Each row comes from the steps of one path. Every step used is in the known rows, and no mark comes twice. Write the path behind each row, first mark first.
In the rows, zero is written as 128.
Known rows:
w, f, d, n, m: [ 99  95 146  49 161 113 120 126 127 159 115 193 129 121 147 163 147 149
 169 112 130 151 143 134 148 106 169 166  88 154]
l, f, m: [141  87 132 147 111  97 126  93 146 136 104 102  96  95 124  50 135 151
 159 145 124 136 118 130 135 100 102 155 110 133]
k, f, r, s, w: [105 164 109  95 107 149 145 133 128 183  82 124 107 141  95 181 138 155
 161 158 213 125  97  90 138 117 218 186 179 108]
w, e: [ 94 141 126 133 134  95 127  87 129 125 111 110 123 167 132 106 141 145
 128 126 133  89 104 146 148 133 119 167  97 152]
c, f, r, s, w, e, k: [ 41 148 117 124 123 157 132 146 172 155  73 160 162 126  93 134 146 145
 159 131 202 115  65  99 179 145 196 162 135 111]
d, n, m, f, r, s, w: [111 110 146  52 127 181 135 151 154 157  92 169 158 121 122 157 141 177
 190 111 212 170 146  92 208  90 214 162 174 127]
r, s, w, f: [120 144 135  89 121 134 153 136 135 177  94 154  55 120 106 144 145 120
 153 143 175 118 110 113 102 109 193 170 141 145]
w, f: [133 126 124 110 126 108 135 103 125 145 114 129  84 120 146 123 143 122
 151 141 147 118 123 135 110 109 143 159 106 152]
d, n, m, f, r, s: [121 114 131  57 128 159 121 135 162 134  96 187 180 125 137 151 133 170
 184 110 217 171 146  85 216  93 186 147 163 141]
m, n: [120 127 153 154 125  65 131 106 154 137 112 104 125 141 145 103 130 127
 159 134 116 133 116 138 148 101 114 184 102 150]
s, w, f: [124 126 140 106 127 128 150 121 118 168 110 114  66 118 129 124 150 127
 158 139 142 119 122 142 100 107 172 175 117 142]
s, r, f, l: [124 139 157 111 150 143 130 100 120 145  97 100 155  88 149 131 164 178
 158 125 160 123 126  91 188 121 126 156 132 139]
f, d: [111 116 148 126 150 109 131 108 113 158  99 133 150 126 107 120 133 161
 123 117 109 116 128 117 151 140 148 170 112 145]
e, w, f, d, n, m: [104  88 121  65 174  99 114 142 134 151 108 185 129 168 136 191 133 122
 168 118 128 113 139 140 168 101 182 161  89 162]
e, w, f, m: [150 103  81 137 121  90 127 104 129 157 112 108  73 151 135 106 122 102
 151 155 127  85 118 134 105  90 147 146 101 144]
k, f, d, n, m: [ 84 118 131  51 157 112 122 123 104 168 105 189 167 134 135 182 139 173
 163 128 145 128 139 142 159 117 184 190  93 155]
r, f, d, n: [116  93 187  71 154 155 140 136 117 157  97 170 192  61  86 149 131 175
 154 107 113 130 137 124 164 131 123 131 135 143]
c, f: [114 135 141 123 129 111 132 125 129 145  92 154 135  83 130 119 135 140
 154 132 135 118 114 155 166 138 134 158 122 143]
f, d, n, m: [ 98  91 154  68 164 114 114 125 138 151 105 189 175 133 133 143 136 170
 164 105 115 150 137 134 181 119 162 177  94 155]
k, f, m, n: [119 134 111 147 105  60 132  87 118 169 117  95 106 128 146  98 129 140
 157 166 129 115 115 140 104  84 129 193  88 138]
e, k, f: [ 96 135  90 125 128 118 134 113 116 149 102 156 176 127 143 108 131 139
 154 160 171  86 106 137 103 126 175 177  83 159]
s, r, f: [138 133 159  83 136 168 116 101 121 132 107 133 137  97 117 112 130 159
 164 120 165 116 121 117 164 112 136 152 133 135]
f, r, s, w: [116 140 132 115 111 153 135 134 159 168  82 120 110 139  91 142 136 150
 162 135 183 148  95  79 163 117 197 174 180 107]
r, f, l: [120 129 152 140 131 115 142 117 107 152 105  93 156  62 137 138 170 171
 144 127 145 121 128 114 163 135 126 145 137 154]
s, w, f, r: [123 123 128 113 115 148 142 118 136 165 106  87  79 123 132 139 152 135
 174 141 164 148 109 106 127 102 180 164 146 105]
e, k, f, l: [ 79 141  90 147 141  95 145 108 111 160  94 122 194 117 174 128 164 152
 146 167 166  93 107 108 128 135 166 184  80 163]

Which path is each row?
[146 105 133 123 102 135 122 101 110 156 117 112 125  58 103  76 128 163
 153 130 137 119 123 132 118 113 131 134 125 139] => r, f, m
[127  95 146  68 143 133 132 122 130 129 115 175 180 113 160 115 135 167
 174 111 159 139 168 148 190  97 155 155 110 171] => d, n, m, f
[102 150 136 114 134 108 159 134 131 191  88 118  76 111 138 166 176 136
 143 148 171 123 116  86 127 115 182 177 143 145] => r, s, w, f, l
[127 125 137 125 108 122 127 119 180 120  81 125 111 118 104 130 139 142
 167 140 195 166 103  78 186 110 138 152 177 115] => l, f, r, s
[120  89 168  86 163 144 155 120 114 154  94 164 211  89 117 119 130 177
 136 108 115 121 170 115 182 121 127 138 126 150] => m, f, d, n
[126  94 132  75 132 154 121 118 145 127 113 149 189 119 162 131 139 175
 192 109 184 172 155 111 215  89 163 146 140 137] => d, n, m, f, r
[111  76 184  99 161 115 143 126 154 136  86 158 168  97 111 124 136 159
 159 123 100 146 135 126 180 118  96 147 121 138] => l, f, d, n
[113 131 129  89 112 163 129 135 135 156 104 135 122 125 112 138 148 175
 166 108 230 158 141  92 193 107 234 174 176 132] => n, m, f, r, s, w
[131 105 133 168 110  63 125  88 150 156 116  89 111 129 143  62 128 137
 161 143 101 134 112 128 128  84 107 176  89 135] => f, m, n
[ 81 151  90 110 110 164 141 139 141 176  78 151 157 139 101 149 136 147
 171 162 223 118  85  80 121 121 234 183 148 116] => e, k, f, r, s, w
[126 144 114 121 112 134 123 119 164 143  86 139 130 136 108 139 129 142
 159 135 186 146  98  74 170 119 165 159 169 118] => f, r, s
[ 50 148  88 128 123 144 140 101 125 159 104  92 158 171 126 133 148 158
 156 152 191  92  80 116 125 128 197 184 103 113] => s, w, e, k, f, r
[134 140 121 113 111 155 138 116 142 140  92 134 153 113 112 127 132 158
 146 122 211 138 135  67 188 114 162 141 181 128] => m, f, r, s
[110 122 129 128 142  94 132 108  99 141 118 106 160 109 186 116 173 183
 143 113 171 133 167 118 198 118 165 173 109 177] => n, m, f, l
[113  97 170 132 149 100 135 115 133 135  97 125 130 100 102 110 145 159
 133 120 117 132 133 125 167 132 115 162 120 139] => l, f, d
[128 133 141 111 113 175 153 132 134 163  85 114 134 109  96 127 137 166
 152 122 207 139 134  77 176 111 197 155 196 118] => m, f, r, s, w
[109 101 142  94 156 109 141 118 125 145 108 139 201 103 189 133 166 181
 167 116 155 147 169 120 211 103 145 159 110 175] => d, n, m, f, l
[ 80 156 126 116 120 142 134 113 155 154  90 101 102 171  93 149 146 154
 147 127 186 122  85  89 168 127 178 173 160 107] => f, r, s, w, e
[ 99 147 140 108 114 155 137 156 156 169  66 150 118  90  88 162 141 150
 168 135 189 149  91 100 186 132 195 166 188 100] => c, f, r, s, w
[ 67 182 105  96 114 136 144 113 128 170  89 106 102 177  95 184 149 160
 144 149 216 101  86 100 145 128 201 185 160 109] => k, f, r, s, w, e
[ 59 141 106 134 123 154 129 122 173 149  87 131 155 172  97 116 141 144
 153 131 198 114  71  80 156 130 198 170 127 117] => f, r, s, w, e, k
[122 136 112  92 111 144 111 119 141 133 108 153 140 128 129 135 139 167
 161 108 234 158 143  83 203 105 205 159 163 138] => n, m, f, r, s
[139 115 163 122 119 123 112  83 143 146 119 103 120  97 127  72 126 156
 181 128 136 135 114 111 149  73 106 162 107 120] => s, r, f, m, n
[ 47 167  98 103 128 131 148 123 125 168  94 156 134 164  99 136 143 139
 135 154 203  60  84 123 103 137 209 191  98 154] => r, s, w, e, k, f
